What can hang from each mark:
k955: k162 k403 k406
k762: k162 k308
k308: k162 k762 k955
k403: k76
k406: k955
k162: k308 k403 k955

Every row comes from one small tree of marks. The marks that hang from a mark follow it in brackets, in the order of their numbers. Every link used is in the known rows. Which tree was each row made from?
Known rows:
k162[k308[k762] k955[k403 k406]]: [-0.82  0.79  1.91  1.29  1.17  1.49 -3.06 -4.09 -2.47 -0.20  1.30 -0.91
  1.01  0.12 -2.13 -1.53  0.52  1.58  1.41  0.75 -2.08  1.21  1.49  1.02
  1.79 -0.48 -3.90 -0.46 -1.96 -2.48]
k403[k76]: [ 0.36 -0.79 -1.69  1.51 -4.32 -1.61  2.86  6.82  1.20  0.90 -0.85  0.13
  1.36 -1.48  4.39  2.84 -2.34  2.65  1.12 -0.73  3.84 -3.16 -2.24 -1.79
 -0.91 -2.06  1.99 -4.48  0.22  1.04]
k955[k406]: [-3.63 -1.07  0.90  0.62 -0.35 -0.10 -1.24  4.70 -4.53  2.33  1.65  0.71
 -1.22 -1.67  2.28  1.71 -4.21  2.90  1.29  0.14  2.29 -3.46 -0.29 -0.46
 -1.26 -3.85  0.39 -2.41  1.85 -2.18]
k308[k162 k762 k955[k403[k76] k406]]: [ 0.97  1.93  0.97  0.06  1.27  1.26  2.82 -0.49  1.20 -0.52 -1.69  0.87
  0.72  3.54 -3.83 -0.97  0.88  0.40 -0.43  0.15  3.70  0.95 -0.46  1.37
  1.21  0.18 -4.85  1.16  0.28  1.18]
k308[k162[k403[k76]] k762 k955[k406]]: [ 1.01  1.77 -0.03  0.52  1.52  0.73  3.24 -2.89  0.50  0.05 -0.26  2.59
 -0.18  4.94 -2.83 -1.10  1.23 -0.87  0.31  0.85  2.83  0.45 -0.01  0.98
  0.12  1.01 -5.38  1.33 -0.68  2.11]
k308[k762 k955[k403 k406]]: [-1.80  2.27  2.47 -0.84  2.36  1.58 -1.56  0.97 -3.16 -0.06  0.68 -0.83
  0.82  2.39 -1.54 -0.88 -1.54  3.18 -0.01 -0.07  1.36  0.08 -0.66  1.67
 -0.60 -2.13 -3.61  0.31 -1.07 -2.39]
k955[k162[k403] k406]: [-1.23 -1.75 -0.35 -1.10  2.23  0.30 -2.30  0.02 -3.80  2.01  2.30  0.37
 -2.85 -0.10 -0.22  0.30 -2.85  0.03 -1.08 -0.08  0.28 -1.72  0.33 -0.11
 -0.93 -1.37  1.72  0.71  3.41 -1.41]
k762[k162[k308[k955[k406]] k403[k76]]]: [ 0.91 -2.07  0.38  1.24  4.09  0.36 -0.38 -1.87 -0.95  0.20  0.51  2.02
 -0.73 -1.52 -1.38 -0.30  1.03 -2.07  1.37  1.57 -1.63 -0.31  0.13  1.06
  0.97  1.79  0.00  2.42  0.73  0.42]
k406[k955]: [-2.62  1.59 -0.69 -1.76 -4.00 -2.20  0.14  4.70 -0.02  0.55 -1.00  0.77
 -1.05 -0.21  4.05  2.48 -3.21  1.18 -0.75 -0.31  1.48 -1.45 -1.38 -0.64
 -3.13 -2.87  2.81 -2.31 -1.34 -0.12]
k308[k762[k162[k403]] k955[k406]]: [-3.34  1.67  2.72 -0.21  4.42  1.12 -1.63 -3.52 -3.21 -0.33  1.31  1.51
 -1.05  3.41  0.07 -2.73  0.31 -0.82  1.31 -0.42 -0.56 -0.55  1.26  1.52
 -0.67  0.76 -3.41  1.48 -0.34  0.08]
k406[k955[k162[k308[k762]] k403[k76]]]: [ 3.13  0.00 -2.46  0.22 -0.94 -0.33  2.94  0.14  8.02 -2.06 -2.34  0.73
  1.56 -0.34 -3.24  0.26  3.58 -0.87 -1.40 -0.50  0.02  3.49 -0.24  1.98
  2.37  2.24 -0.65  0.57 -2.50  2.33]
k955[k162[k308] k403[k76]]: [ 3.46 -2.44 -2.80  1.06 -0.63 -0.09  1.30  3.67  3.43  0.08 -0.88 -1.86
  1.12 -2.93 -0.71  1.11  0.76 -0.02 -1.13 -0.57 -0.45  1.08 -0.61  0.20
  1.77  0.90  2.30  0.02  1.80  0.58]
k162[k403 k955]: [-0.61  1.94 -0.34 -1.89 -3.53 -1.34 -2.90 -2.15 -4.21  0.61  0.98 -1.40
 -0.40  2.09  5.04 -0.06 -2.25  1.06 -0.77  0.08 -1.30 -1.27 -0.83 -2.52
 -3.10 -1.35  2.97 -2.44 -1.20 -0.95]
k406[k955[k162[k308]]]: [-0.61 -0.87 -1.67 -1.03 -1.34 -1.71 -0.13  2.83  2.90  1.59 -0.32 -0.38
 -1.34 -1.63  0.89  1.22  0.28 -2.16 -1.97  0.01 -2.20  1.35 -1.03  1.34
 -1.00 -0.27  1.36  0.86 -0.65  0.89]
k762[k162[k308 k403[k76]]]: [ 0.86 -1.27 -2.30  2.18 -0.32 -0.30  1.04  0.17  2.32 -0.93 -0.84  1.61
 -0.22 -2.19  2.54  0.06  1.18 -1.66  1.61 -0.16 -1.99 -0.37  1.57 -0.95
  1.29  2.65  2.70 -0.36  1.18  1.38]
k406[k955[k403]]: [-1.40  2.67 -0.72 -3.19 -3.28 -1.00 -1.71  3.02  0.25 -1.70 -1.83 -0.23
 -1.20 -0.15  2.32  1.55 -3.25  2.29 -2.29 -0.27  0.82  0.34 -0.76 -0.60
 -2.16 -2.45  4.69 -0.60 -0.54 -1.31]
k762[k162[k403[k76]] k308]: [-1.03 -0.54 -0.18  1.63 -0.34  0.01  2.56  1.75  2.63 -2.07 -0.69  1.28
  0.26 -2.38  3.46 -0.50  1.07 -0.62  2.74 -1.62 -0.43 -1.62  2.13 -2.59
 -0.25  2.03  2.82  0.04  1.22  0.94]
k406[k955[k162]]: [-1.61 -0.13 -0.86 -2.80 -2.81 -2.13  0.18  3.64  0.96  1.41 -0.74 -0.20
 -1.51  0.03  2.38  1.76 -1.49 -1.26 -2.60 -0.90  0.90 -0.49 -1.81  0.53
 -2.78 -1.70  2.65 -0.57 -0.07  1.14]
k162[k403]: [-1.22  1.64 -2.04 -0.63 -2.31 -0.33 -1.24  2.48 -3.05  0.53  0.87 -0.02
 -1.12  0.93  5.20  0.48 -3.24  2.27 -0.25 -0.29 -0.28 -1.85 -0.19 -1.93
 -2.58 -1.91  3.05 -2.14  0.33 -1.50]
k162[k308[k955] k403[k76]]: [ 3.53  0.20 -2.45  0.57 -0.65 -0.54  1.08  1.73  0.93  0.39  0.26 -0.43
  1.52  0.21  1.73  0.64  0.32  0.41  0.39  1.44 -1.69  0.40 -1.91 -0.33
 -1.08  0.70  0.44 -0.09 -2.07 -0.16]
k955[k162[k308[k762] k403[k76]] k406]: [ 2.18 -2.60 -2.20  3.14  2.98  1.09  2.07 -2.58  2.68  0.26  1.32  2.12
  0.22 -0.86 -3.62 -0.34  2.46 -0.47  1.45  0.41 -0.03  0.28  1.28  1.65
  3.00  2.15 -3.69  0.57  0.05  0.94]

Which tree is each row?
[ 0.84 -2.72  0.78  1.65  1.33 -0.33 -1.58 -5.79 -1.76 -0.29  0.35  1.88
 -0.92 -2.31 -0.79 -0.37  1.30 -2.68  1.80  1.82 -1.96 -0.83  1.65 -0.71
  2.00  2.15  1.78  0.79  0.63  0.71] -> k762[k162[k308 k403[k76] k955[k406]]]
[ 1.33 -0.99  0.12 -0.39 -1.55 -1.21 -0.81 -3.13 -3.38  0.26  1.01  1.22
 -0.28 -0.45  0.34  1.61 -2.19  1.46  0.71  1.40  2.11 -2.53 -0.83 -2.16
 -0.45 -1.00  2.43 -1.83  0.06 -0.37] -> k162[k403[k76] k955[k406]]
[-1.84  3.71 -1.91  0.60 -2.12  0.51  1.52 -1.74  0.34 -0.01 -0.41  1.62
 -0.89  5.35  2.68 -2.23  0.65 -0.23 -0.38 -1.20  0.17  0.28  2.15 -0.53
 -1.03  0.37 -2.94 -1.10 -0.05  1.07] -> k308[k162[k403] k762]
[ 0.71 -2.66  2.09  1.43  1.32  0.17 -1.66 -3.61 -1.05 -1.09 -0.80 -0.20
  0.09 -3.79 -1.80  0.29  1.04 -1.62  1.31  0.91 -1.08  0.02  1.00 -0.06
  3.19  1.43  1.93  0.65  1.24 -0.01] -> k762[k162[k308 k955[k403[k76] k406]]]
[ 0.02  0.83  0.96 -0.08  2.18  1.17  2.76 -0.08  0.26  0.22  0.52  1.37
 -0.47  1.02 -2.04 -0.95  0.97 -1.46  0.95  1.34  0.61 -0.09  0.28 -1.16
 -1.24  0.41 -2.54  3.13  1.14 -0.05] -> k762[k308[k162[k403[k76]] k955[k406]]]
[-1.00  0.32 -1.37  0.48 -0.92 -1.08  1.52  0.85  4.81  0.77 -0.32  0.60
  0.44  0.79  0.12 -0.40  2.70 -1.85 -0.68 -0.84 -1.78  2.10  0.17  2.45
 -0.07  0.69 -2.93 -0.21 -2.93  1.66] -> k406[k955[k162[k308[k762]]]]
[-0.24  0.84  2.39 -0.20  0.78  0.57  1.64  4.23  2.44 -2.11 -1.66 -1.73
  1.78 -2.09  1.66 -0.57  1.56 -0.37  1.04 -1.81 -0.27  0.35 -0.13 -1.03
 -0.33  1.26  1.62  1.82  0.51  0.16] -> k762[k162 k308[k955[k403[k76]]]]
[ 1.10 -1.86  0.93 -0.54  3.85  0.70  1.34  1.33 -0.12  0.73  1.91 -0.25
  0.05 -1.37 -2.70 -0.13  0.96 -1.08  0.60  0.51 -0.03 -0.49 -0.92 -0.15
 -0.99  0.60 -0.61  3.23  1.11 -0.10] -> k762[k308[k955[k162[k403[k76]] k406]]]
[ 1.41 -3.18 -0.58 -0.27  1.03  0.50  0.26  2.56 -0.06  0.25 -0.08 -0.55
 -0.71 -2.97 -2.68  2.07 -2.00  1.43 -0.94 -0.41  3.55 -1.16 -0.80  0.16
  1.55 -1.04  2.68 -0.09  3.79 -0.19] -> k955[k162 k403[k76] k406]
[ 0.15  0.03  1.52  0.53 -0.45  0.33  1.72 -4.08 -0.96 -0.20  0.46  1.40
 -0.57  0.15 -1.44 -0.75  0.67 -1.81  1.32  1.06  0.41 -0.84  1.87 -2.69
 -0.28  1.15 -0.93  1.27  0.82  0.20] -> k762[k308[k162[k403[k76] k955[k406]]]]
[-1.48 -1.49  0.61 -1.53  2.00  0.92 -2.80  2.45 -3.35  1.12  1.06 -1.45
 -2.02 -1.57 -1.44  0.61 -3.06  1.05 -1.96 -0.64  1.12 -0.99  0.17  0.42
  0.13 -1.89  2.22  1.05  3.87 -2.07] -> k955[k162 k403 k406]
[-3.65  2.24  2.13  0.16  0.21 -0.35  0.56  1.92 -0.43  0.26 -0.16 -0.62
  0.98  3.51  3.68 -1.90  1.52 -0.88  1.27 -2.38  0.13 -0.40 -0.54  1.63
 -1.77  0.28 -3.53 -1.23 -1.96  1.75] -> k308[k762[k162] k955]
[ 0.88  1.02  1.48  0.71 -1.36  0.53  1.77 -4.88  0.49 -1.12 -1.64  0.69
  0.85  2.52 -3.31 -0.61  1.45  0.10 -0.01  0.17  3.57  0.65  0.74 -0.26
  2.07  0.56 -3.35 -0.69 -0.10  1.49] -> k308[k162[k955[k403[k76] k406]] k762]
[-3.61  0.93  4.11 -0.27  1.31  0.90 -2.98 -5.27 -3.26 -1.48  0.01 -0.18
 -0.18  1.41 -0.54 -2.20  0.61 -0.07  0.92 -1.29  0.28 -0.06  2.20  0.43
  1.32  0.38 -1.43 -0.46  0.13 -0.18] -> k308[k762[k162[k955[k403 k406]]]]
[ 0.96  1.80  1.10 -0.23 -3.65  0.00  2.35 -0.09  2.36 -1.45 -1.95 -2.03
  1.54  0.15  0.69 -0.45  1.81 -1.31 -0.47 -0.67  0.42  1.09  0.85 -2.97
 -0.13  1.00  0.86  0.19  0.11  0.58] -> k762[k308[k162[k955[k403[k76]]]]]
[-1.26  2.15  0.10  1.61 -0.06  0.18  0.76  3.46  0.52  1.96  0.95 -1.38
  2.53  2.45  1.97 -1.30  1.86  0.98  1.36 -0.29 -2.12  0.61 -1.18  1.77
 -0.99 -0.75 -5.63 -1.61 -4.11 -0.50] -> k162[k308[k762 k955]]
[ 2.35 -1.43 -2.15 -0.78 -1.93 -0.71  1.38  4.29  2.30 -0.29 -1.44 -1.88
  0.60 -1.52  0.57  1.77 -0.97  1.07 -2.25 -1.45  2.52 -0.29 -1.66 -0.72
  0.32 -0.59  4.07 -1.11  2.40  1.11] -> k955[k162 k403[k76]]
[-0.56 -1.23 -0.90  1.84  4.11  1.75 -1.01 -3.21 -0.41  1.41  2.69  1.17
 -1.00  0.04 -2.89 -1.85  1.48 -0.60  0.64  0.18 -2.52  0.83  2.27  2.00
  1.69  0.97 -4.14  1.11  0.27 -0.89] -> k955[k162[k308[k762] k403] k406]
[ 3.43 -0.16 -1.89  1.04 -3.06 -1.44  0.04 -2.11  0.29  0.16  0.16 -0.23
  1.58 -0.53  2.66  0.81  0.47  0.03  0.86  1.36 -1.95 -0.08 -0.51 -2.22
 -0.06  0.80  1.98 -2.12 -2.20  0.30] -> k162[k308 k403[k76] k955]
[-3.69  0.49  3.50  0.09  2.53  1.01 -0.55  5.67 -3.53  2.09  2.61 -1.15
  0.52 -1.43  0.90  0.13 -1.79  1.72  1.89  0.30 -0.08 -2.11 -0.89 -0.10
 -2.91 -2.95 -2.77  0.71 -0.18 -2.94] -> k762[k308[k955[k406]]]
[ 1.34 -1.02  1.26 -0.58 -1.53 -0.39 -1.26 -0.48 -2.69 -0.60 -0.58 -0.77
  0.49 -2.09 -0.71  1.93 -2.55  2.74  0.33  0.89  3.09 -1.80 -1.23 -1.53
  0.72 -1.89  2.80 -1.95  0.52 -1.15] -> k162[k955[k403[k76] k406]]
[ 0.49 -0.01 -1.68 -2.36 -0.68 -0.61 -1.94  1.30  2.43 -0.32 -0.93 -1.25
 -1.27 -1.68 -0.95  0.54  0.15 -1.53 -3.42 -0.11 -2.88  2.71 -0.35  1.29
 -0.53  0.10  3.16  2.36 -0.13 -0.61] -> k406[k955[k162[k308] k403]]
[ 3.11  0.75 -1.57 -0.46  0.05 -0.49  3.02 -0.20  2.85  0.14 -0.09 -0.63
  1.63  4.22  0.10 -0.68  2.22 -0.49 -0.98 -1.08  1.42  0.60 -2.21  0.92
 -1.04  1.64 -2.51 -0.33 -2.13  3.19] -> k308[k762 k955[k162[k403[k76]]]]
[-0.77  0.98  0.76  1.50  1.35  0.92 -2.46 -6.48 -3.21  0.30  2.44  0.76
  0.25  1.51 -1.00 -1.91  1.05  0.53  1.85  1.57 -2.91  0.48  1.76  0.23
  0.81  0.49 -4.26 -0.70 -2.79 -1.51] -> k162[k308[k762] k403 k955[k406]]
[-1.13  0.35  0.44  0.10 -0.74 -0.83 -3.35 -4.97 -2.50 -0.03  0.53 -0.68
 -0.86  0.39  3.89 -1.87  1.30 -3.16  0.42  0.27 -5.41  0.35  1.72 -1.15
 -0.45  1.79  2.38  0.09 -0.50 -0.10] -> k762[k162[k308 k403 k955]]
[ 0.58 -1.51 -0.21  0.45 -0.59  0.47  0.18  3.78 -1.56 -0.50 -0.41  0.83
 -0.06 -3.14 -0.74  2.52 -3.89  3.95  0.50  0.23  4.07 -2.13 -0.54 -0.95
  1.03 -2.40  2.64 -1.41  2.41 -1.60] -> k955[k403[k76] k406]
[ 2.98 -1.09 -2.64  2.31 -0.21  0.86  2.99  1.81  5.72 -0.79 -1.33 -1.23
  2.50 -0.63 -1.89 -0.32  3.25  0.27 -0.10 -1.45 -0.07  2.20  0.34  1.39
  3.19  1.92 -2.10 -0.81 -0.45  1.53] -> k955[k162[k308[k762]] k403[k76]]
[-0.74  2.87 -0.45 -1.97 -3.96 -1.18 -1.34 -4.20 -2.97  0.90 -0.08 -0.77
 -1.39  4.53  3.80 -1.19 -0.96 -1.94 -1.99  0.25 -1.30 -0.27  0.35 -2.51
 -2.68  0.04  1.50 -0.69  0.25  0.45] -> k308[k162[k403 k955]]
[-1.96  3.12  0.85 -0.72  2.20  1.29  0.11 -3.57 -2.55  1.00  0.75  1.44
 -1.44  6.18 -1.63 -2.51  0.14 -0.97 -0.62  0.60  0.34  0.76  0.66  1.24
 -1.31 -0.24 -5.67  1.81 -0.27  0.21] -> k308[k162[k403] k762 k955[k406]]
[ 2.28 -1.80 -0.55  1.61 -0.04 -0.44 -1.00 -3.82 -2.38  0.52  1.35  1.20
  0.09 -2.16 -0.59  0.96 -0.82  0.35  1.62  2.48 -1.09 -0.88  0.02 -1.20
  1.07  0.16  0.57 -0.94 -0.71 -1.07] -> k162[k308 k403[k76] k955[k406]]
[ 3.59 -1.42 -3.93 -0.71 -1.25 -1.66  1.66 -0.63  4.90 -0.68 -1.07  1.78
 -0.98 -1.28 -0.92  1.60  1.34 -2.33 -1.81  1.13 -1.44  1.43 -0.91  0.36
  0.04  1.96  3.20  1.19 -0.93  2.25] -> k406[k955[k162[k308 k403[k76]]]]
[ 0.18  2.36  0.34  0.67 -1.82  0.52 -1.93 -2.46 -0.13 -0.91  0.08 -2.40
  2.47  1.55  1.24 -1.79  1.66  1.24  0.30 -0.37 -2.91  1.85  1.04 -0.01
  0.71  0.31 -2.50 -1.91 -3.27 -1.39] -> k162[k308[k762] k955[k403]]
[ 3.17 -1.49 -2.98 -1.21 -1.37 -1.08  1.27  1.81  5.82 -1.04 -2.36 -0.20
  0.29 -2.92 -2.02  2.24  0.91 -1.27 -2.58  0.43 -0.52  2.47 -1.24  0.85
  1.31  1.20  3.58  1.35 -0.23  1.45] -> k406[k955[k162[k308] k403[k76]]]
[-0.55 -2.49 -0.42  0.26  3.24  1.61 -3.00  1.31 -1.79  1.40  1.45 -1.20
 -1.45 -3.08 -2.96 -0.02 -1.30 -0.06 -1.19  0.25 -2.09  0.79  0.80  1.58
  1.65 -0.81  0.60  2.32  3.23 -2.62] -> k955[k162[k308] k403 k406]
[-1.31 -0.83  3.81  0.24  3.85  1.46  0.62  2.41  0.23 -1.68 -0.57 -0.37
  0.76 -3.21 -2.02 -0.63  0.58 -0.20  1.79 -0.46  0.68 -0.48  0.37 -0.16
  0.52  0.53  0.48  2.95  1.66 -0.82] -> k762[k162 k308[k955[k403[k76] k406]]]
[-1.59 -3.69 -0.15  1.45  2.44  0.39 -1.50  2.81 -1.82  3.46  2.46 -0.48
 -1.37 -3.29 -0.75  0.60 -0.92 -0.78  0.36  0.51 -1.33 -0.79  0.19  1.61
  0.67 -1.48 -1.08  0.41  2.41 -1.32] -> k955[k162[k308] k406]
[ 1.44  1.07 -1.97 -1.85 -4.04 -1.64  1.71  3.81  3.41 -2.30 -3.22  0.84
  0.09 -1.52  1.16  3.14 -2.72  2.38 -1.54 -0.10  3.17  0.11 -1.49 -1.01
 -0.77 -1.32  5.07 -1.24 -0.79  0.42] -> k406[k955[k403[k76]]]
[-0.56  0.90 -0.99 -3.75 -1.85 -1.39 -1.49  2.29  1.41 -0.44 -1.53 -1.30
 -1.79 -0.22  0.48  1.26 -1.83 -0.20 -4.10 -1.01  0.32  1.10 -0.99  0.44
 -1.76 -1.07  4.50  1.03  0.85  0.01] -> k406[k955[k162 k403]]
[ 1.91 -0.71  0.94 -0.69  3.07  1.02  1.40  0.65  1.19 -0.14 -0.12 -0.94
  1.65  1.44 -4.70 -0.06  0.89  0.97 -0.84 -0.64  3.24  0.83 -1.97  2.24
  1.32  0.10 -3.12  0.90  0.02  1.31] -> k308[k762 k955[k162 k403[k76] k406]]
[-3.43  0.98  3.07  0.06  1.70  0.32 -2.91 -7.87 -3.97 -0.92  1.16  1.46
 -1.23  2.56  1.02 -2.73  0.90 -1.29  1.91 -0.50 -0.73 -0.99  2.36  0.14
 -0.11  1.11 -2.04 -0.50 -0.56  0.52] -> k308[k762[k162[k403 k955[k406]]]]
[-0.59 -0.58  2.95  0.97  0.49  0.08  0.03 -4.66 -0.25 -2.55 -1.39  0.87
  0.96  0.12 -1.83 -0.74  1.52  0.20  1.44 -0.83  2.50 -0.30  1.23  0.11
  2.71  1.27 -0.81 -1.21 -0.05  1.68] -> k308[k762[k162[k955[k403[k76] k406]]]]
[ 0.18  1.87 -0.22 -1.00  0.14  0.61 -2.15  3.68 -1.33  0.72  0.32 -3.15
  1.00  0.22  1.37 -0.38 -1.21  1.40 -1.22  0.46 -3.20  1.35 -1.51  0.53
 -1.38 -1.47  0.23  0.91 -0.89 -2.75] -> k162[k308[k955[k403]]]
